Each row comes from the steps of one walk. Every step used is in the known rows, and no mark comes twice. Write the walk behind each row, first mark first.
In the rows, zero is written as 128.
Known rows
C-V-Q: [122 158 101 114 120 112 124 120 152 118  94 132 141 126 125 111 121 150
 114 174 142 140 144 138 136 121 125 120 143 132 116 137 103 170 132 146
 114 111 124 160 121 114 110 109 117 125 130 127 123 126 136 137 152 130
 112 144 110]
A-D-X-J: [128  99 127 152 163 136 119 121 101 110 155 127 121 125 133 109 138 169
 124 113 122 138 114 124 139 104 128 142 150 119 126  99 101 134 162 130
 111 138 103 108 149 131  90  56 113 120 122 157 115 144 107 126 121 143
 119 150 112]
R-J-X-D-C: [119 130 150 105 134 132 150 139 180 178 190 148 158 133 183 128 138 159
 105 115 128 144 119 142 135  66 145 129 131 120 121 100  75  96 125  98
 144  91 128  82 131 162 145 116 190 161 149 145 117 144 133  61  95 114
 137 125 135]
M-R-J: [127 121 151 120 143 140 142 128 106 146 166 135 149 141 149 121 151 176
 123 101 127 124 144 144 142 126 114 121 125 132 116 134 117 132 111 137
 112 129  55 106  97 129  94 149 127  91 129 133 113 124 132 111 103 119
 135 123 139]
C-D-X-J-R-M: [117  90 146 126 149 130 139 139 132 146 157 148 164 131 158 122 147 252
 107 128 101 146 133 143 129 102 119 131 153 123 133  66  73 119 116 145
 117 134 110  91 135 140  76 102 137 106 120 170 129 143 127 153 104 135
 108 116  83]
A-D-C: [126 115 149 141 152 133 134 127 185 118 177 117 141 136 141 130 131 134
 137 147 120 140 124 129 144 121 129 145 152 116 138 122 102 109 143 120
 118 123 181 133 142 152 149 129 151 177 149 160 108 145 131 107 130 124
 121 160 130]
S-V-C-D-X-J-R: [132  63 161 141 195 134 143 138 121 151 113 125 157 151 145 103 136 204
 118 131 114 164 141 131 146 121 127 136 120 128 119  80  85 134 142 143
 126 125 106 143 144 141 111  98 149 125 118 166 138 133 133 159 128 148
  98 142  90]
R-J-X-D-A: [124 149 120  92 125 130 140 127 100 179 157 154 130 122 190 130 130 189
  99 104 122 132 120 147 131  85 133 121 130 130 122 121 110 101 115 110
 134  88  46  58 129 123 120 104 161 182 134 156 127 133 151  77 110 117
 129  87 119]
R-M-Q-V-C-D-X: [111 127 104 116 148 141  88 166 190 139 162 132 176 145 137 116 138 200
 105 143  89 140 153 122 105 140 105 133 135 141 137  94  64 148 120 111
 115  63 134 155 144 102  94  52 132 113 145 142 133 136 130 142 152 126
 119 130 119]
D-C-V-Q: [119 146 130 121 120 112 129 122 215 127 129 130 158 138 136 115 121 140
 122 184 150 142 145 136 147 117 148 123 149 124 122 124  85 171 142 135
 122 103 164 157 132 131 136 120 135 152 153 134 116 132 142 121 144 128
 119 169 104]
V-C-D-X-J-R-M: [121  84 154 131 177 128 130 147 155 147 145 131 164 135 167 115 146 248
 123 140  96 166 157 145 140 124 129 138 156 129 136  75  63 108 126 141
 104 125  85 100 124 136  68  99 154 101 108 182 131 156 124 171 122 138
 106 114  98]
S-D-C-V-Q: [120 143 141 102 139 109 129 116 179 136 108 124 160 139 129 118 110 146
 134 188 143 152 145 143 164 124 132 129 158 124 127 127  58 160 136 140
 110 118 182 157 118 142 129 124 141 165 166 162 128 136 148 125 151 129
 101 186 129]
M-Q-V-C-D: [120 120  93 120 151 144  98 155 163 123 149 124 149 138 137 131 126 167
 115 162 106 149 164 128 125 148 111 132 123 133 132 106  76 129 121 111
 129  88 152 170 133 107 127 100 144 146 155 164 132 126 137 142 147 122
 120 152 145]
C-D-X-J-R: [120  79 138 137 154 136 139 129  87 144 131 138 143 131 137 120 140 216
 135 131 118 146 135 127 140 103 131 129 142 121 120  67  88 117 125 143
 128 138 113 105 150 132  89 112 132 118 119 174 135 132 118 132  98 141
 137 131  91]
C-D: [120 118 129 131 160 137 138 138 140 153 166 143 151 130 120 143 121 158
 114 133 111 128 136 127 129 129 115 130 136 119 129 118 107 124 119 153
 139 128 167 127 151 147 127 142 146 153 133 140 129 122 131 109 121 126
 127 129 131]
J-X-D-C-V-Q: [112 147 117  91 109 116 147 131 200 162 131 141 165 124 161 114 119 150
 100 173 152 147 129 144 144  72 136 121 144 125 116 100  79 140 131 125
 137  96 158 141 156 146 142  91 182 162 152 130 125 132 140  74 142 125
 112 146  95]
D-X-J-R-M: [125 100 138 126 123 124 134 132 108 125 118 128 143 126 165 108 155 224
 123 123 120 144 123 140 130  98 130 129 148 131 130  78  96 122 127 124
 106 133  68  92 112 122  74  84 118  82 111 158 127 152 124 176 114 137
 111 109  76]
R-M-Q-V-C: [123 145 100 108 117 132  85 154 197 112 137 117 152 133 165 120 142 173
 101 151 108 147 154 140 116 143 111 130 126 145 142 114  85 141 121  87
 105  79 106 162  93  98 114  77 135 109 147 145 124 142 146 175 162 119
  98 131 134]
J-R-M-Q-V-C: [126 125 100 105 102 134 101 148 161  98  96 106 147 131 181 119 151 204
 118 174 110 166 163 150 119 135 106 134 131 148 141  97  87 104 101  75
  96  81  97 154  78  89 108  92 140 106 136 177 130 149 153 199 160 119
 107 117 114]
X-D: [130 120 130 122 138 137 132 131 140 156 139 129 130 125 122 122 118 114
  96 125 118 131 118 123 127 103 114 124 125 127 132 126 137 107 135 115
 134 137 131 117 141 138 137 125 161 133 139 122 120 121 128  95 122 122
 101 138 129]
J-R-M-Q-V: [120 135  92 104  77 138 110 142 135  95 112 126 147 129 174 127 148 206
 105 158 119 145 137 146 105 107  96 126 129 144 137  90  95 117  94  77
 105  83 121 150  89  92 112  95 120 112 146 167 125 139 152 177 143 115
 106 117  95]
M-Q: [122 126 131 127 106 129 100 136 114 120 125 130 132 131 122 129 132 122
 128 133 140 122 128 125 124 117 125 123 128 130 122 124 121 130 120 123
 116 110 129 154 125 106 123 109 120 122 142 130 130 123 118 117 136 118
 108 125 135]
Q-V-C-D-X-J: [124  94  97 139 181 141 110 145 161 135 164 129 147 137 151 112 131 199
 110 132  97 161 149 123 134 136 136 134 130 124 129  77  64 149 154 126
 139 118 111 133 148 122  99  68 144 117 134 165 127 136 128 149 122 148
 141 158 112]
M-R-J-X-D-C-V: [120 135 160  86 136 143 159 126 161 183 201 155 186 151 175 114 143 210
  82 131 139 139 140 152 161  76 149 125 129 132 116 102  81 115 102 131
 131 102  94  96 146 148 123 113 196 121 154 142 121 132 147  60  96 119
 145 113 106]
Q-V-C-D: [126 120  92 121 168 143 125 147 184 133 148 127 147 133 147 132 122 165
 113 154  91 158 159 132 128 148 115 137 121 129 138 108  86 124 124 117
 143 109 155 152 135 130 131 115 160 151 143 161 125 129 145 144 139 132
 141 150 138]
Q-V: [129 132  84 121 113 140 126 132 147 107 126 127 129 125 146 126 128 144
 109 137 115 136 126 130 120 133 117 126 114 131 133 110 113 139 126 101
 139 112 131 148 123 112 135  98 125 134 144 132 126 126 144 145 132 131
 145 146 115]
V-C-D: [125 113 141 131 186 131 128 145 167 156 154 126 149 138 130 136 125 152
 135 143 103 150 164 134 138 151 129 138 134 125 134 127  94 109 127 144
 128 123 142 131 143 148 122 143 159 148 129 156 132 132 132 134 137 130
 126 132 150]
Q-V-C: [135 129  94 123 142 134 110 138 168 109 122 107 127 129 156 119 130 141
 123 152 109 156 154 133 133 159 132 134 115 138 135 116 102 128 139  99
 129 108 118 152 114 108 133 103 146 123 137 152 126 136 147 165 149 133
 146 147 135]
M-R-J-X-D-C: [118 116 169  98 135 142 163 139 155 183 202 146 166 141 181 120 149 177
 106  98 136 130 131 149 151  72 125 122 127 124 116 101  95 103 113 123
 133 114  88  90 129 163 127 133 197 131 151 134 117 133 137  52  90 112
 133 121 125]

Which walk is each row?
[129 136 142 130 149 134 132 115 187 116 185 123 158 145 127 123 121 164
 103 172 125 147 134 130 154 120 152 149 151 123 138 126  89 121 135 122
 118 115 185 140 160 137 151 100 145 175 154 168 113 145 145 119 139 130
 126 149 111]	A-D-C-V
[136  92 134 131 125 128 137 118  83 111 106 121 118 119 168 122 146 188
 127 142 138 156 136 149 146 111 140 128 134 124 124  92 107 111 121 124
 120 158  91 107 101 123 102 126 134 107 119 177 126 142 134 167 107 134
 116 134 109]	X-J-R
[115 142 138 117 105 125  99 146 159 127 146 136 149 134 140 131 140 161
 106 129 126 119 131 135 112 120 112 124 142 135 134 123 110 136 110 117
 106 101 119 131 107 118 106 101 118 107 144 120 127 137 128 132 142 114
  88 107 132]	R-M-Q
[119 116 107 108 134 141 109 160 179 121 135 121 168 135 171 133 142 227
 106 176  92 168 169 148 122 138  95 136 134 141 143  89  61 104  94  98
 107  87 140 155 100 112 107 105 155 133 145 186 128 143 157 183 154 115
 102 121 121]	J-R-M-Q-V-C-D
[126 102 130 139 141 128 115 126 100 129 135 135 128 126 129 106 136 158
 126 106 132 130 117 116 134 109 147 124 132 123 121  93 113 151 154 132
 128 134  88 109 142 120  95  83 115  94 121 137 127 134 107 129 108 144
 131 132 106]	D-X-J
[122 129 145 105 129 134 151 131  83 149 152 146 143 135 177 123 160 199
 124  95 140 121 137 157 142  99 121 125 122 134 105 115 106 123  98 139
 118 113  48 102 109 139  93 123 140  99 117 138 127 132 133 100 100 121
 157  95 126]	M-R-J-X
[123 125 141  98 137 143 158 133 102 173 165 147 152 130 174 118 150 186
  99  89 129 129 128 155 142  73 106 119 118 133 111 108 111 105 102 129
 128 120  48  90 124 147  98 118 179 108 129 130 121 125 131  63  97 114
 124 101 128]	M-R-J-X-D
[125 128  81 113 157 138 119 139 173 148 155 127 141 135 159 137 116 189
 119 154  91 149 166 136 135 173 117 133 123 130 144 121  97 131 129 119
 137  95 118 120 143 102 127 124 148 200 148 180 132 123 166 149 145 131
 148 129 113]	Q-V-C-D-A
[119 129 120 121 145 131 133 128 138 168 163 148 141 134 134 148 115 181
 125 129 110 120 139 131 135 143 120 126 139 121 137 127 124 124 119 153
 137 115 124 104 158 123 126 147 138 200 141 161 134 119 148 114 128 125
 126 112 111]	C-D-A
[129 130 142 110 131 136 137 124 204 158 173 137 165 144 126 118 109 143
  79 166 125 141 132 126 148  95 157 128 131 125 137 120 104 122 132 113
 139 119 173 117 168 136 159 120 183 154 167 135 120 125 142  91 121 128
 121 156 108]	X-D-C-V
[119 116 148 101 118 131 149 139 178 169 164 134 151 129 160 126 125 131
 116 128 136 133 115 134 138  81 139 129 131 121 129  97 105  97 127 110
 152 117 160 109 162 161 161 111 196 159 154 130 131 137 131  57 115 121
 130 125 114]	J-X-D-C
[124 155 134  96 136 133 147 130 176 174 200 157 174 142 174 120 127 189
  75 147 131 146 127 145 149  76 172 133 130 129 120 102  66 106 117 105
 143  82 122  86 144 149 143  95 188 151 150 150 123 147 150  72 104 119
 143 118 122]	R-J-X-D-C-V
[117 149  90 110  89 137  96 148 169 106 151 134 148 133 159 127 141 184
  93 138 111 130 131 137 102 120  99 123 126 140 138 109  94 149 112  90
 115  84 126 150 101 103 119  78 119 112 159 138 123 135 145 153 147 115
 104 129 117]	R-M-Q-V
[127 124 138 111 111 124 142 134 137 126 107 129 145 129 163 130 145 189
 125 146 118 142 139 151 121 123 109 130 142 135 140 110 112 104  98 113
 106 122 114 109  98 129 106 136 135 118 117 152 127 146 144 171 133 120
 106 103 103]	J-R-M
[122 116 125 146 155 135 124 127  98 119 137 122 133 131 108 111 129 132
 133 119 117 127 114 108 125 120 116 142 147 127 128 117 118 122 150 125
 108 107 140 131 163 126 109  74 110 144 121 138 120 136 108 110 138 137
 135 131 116]	A-D-X
[118 137 134 111 129 119 136 126 223 155 142 133 164 135 129 109 111 132
  92 180 139 149 135 130 148  89 130 118 145 123 125 119  91 151 145 119
 126 110 164 142 146 135 141 119 171 158 164 131 108 122 139  82 137 122
  94 177 109]	X-D-C-V-Q
[120  99 164 108 113 126  99 132  64 122  92 127 150 132 151 113 146 225
 136 135 131 148 129 148 138  97 112 128 158 136 131  73  64 127 112 118
  86 119  92 113  96 109  67  72 116  87 139 182 144 152 125 166 130 130
  75 127 109]	S-D-X-J-R-M-Q
[124  87 143 143 192 132 115 142 143 152 166 129 149 134 132 115 133 186
 129 125 107 150 150 120 147 132 152 137 142 120 126  95  76 136 155 153
 129 131 103 109 155 139  92  92 149 114 125 155 133 137 109 133 116 144
 125 148 125]	V-C-D-X-J
[115 162 129  91 131 117 146 130 193 171 148 152 175 131 182 112 130 177
  92 163 143 154 130 150 146  55 146 124 149 125 105 106  52 140 129 114
 126  77 116 110 125 146 126  95 176 159 154 140 109 144 143  70 122 118
 117 145 120]	R-J-X-D-C-V-Q
[125 137 122 103 138 134 148 140 115 172 152 151 137 120 174 126 136 168
  93 106 124 140 118 146 129  66 125 125 126 127 114 112  94  96 119 105
 136  97  85  85 121 147 118  97 171 139 131 130 124 140 132  72 106 114
 129 104 141]	R-J-X-D
[123 137  80 117  91 140  99 140 128 101 124 125 131 130 141 124 131 137
 107 139 132 132 127 124 111 118 109 121 112 134 126 107 111 142 119  92
 131  92 132 175 117  92 132  82 114 124 158 139 132 120 137 132 138 122
 130 144 121]	M-Q-V
[129  79 131 146 149 137 135 117  70 101 114 115 118 123 150 106 148 195
 137 133 126 155 122 131 144 105 128 142 154 123 124  79 103 104 141 120
 101 141  99 110 132 119  88  77 123 122 110 187 121 148 114 145 120 144
 123 135  91]	A-D-X-J-R
[115 112 135 138 161 134 130 140 122 161 155 145 155 139  99 127 121 148
 130 117 110 120 127 109 117 123 122 132 137 123 123 105 105 134 132 150
 134 108 151 125 178 135 113 109 121 142 127 126 136 117 111  93 121 136
 143 124 112]	C-D-X
[129 131 123 110 126 132 128 123 132 167 139 134 126 125 139 130 109 141
 107 121 117 124 126 130 131 114 116 117 131 130 140 132 152 121 133 118
 131 123  96  87 151 112 135 128 156 185 147 140 125 115 146  97 129 124
 108 125 108]	X-D-A
[125  91 137 136 143 132 133 124 102 107 135 124 140 123 169 110 156 234
 117 128 112 156 125 144 134  97 117 143 168 127 136  84  86 110 136 117
  87 131  85  91 118 132  73  67 119 113 109 185 116 161 123 165 126 137
  99 119  84]	A-D-X-J-R-M
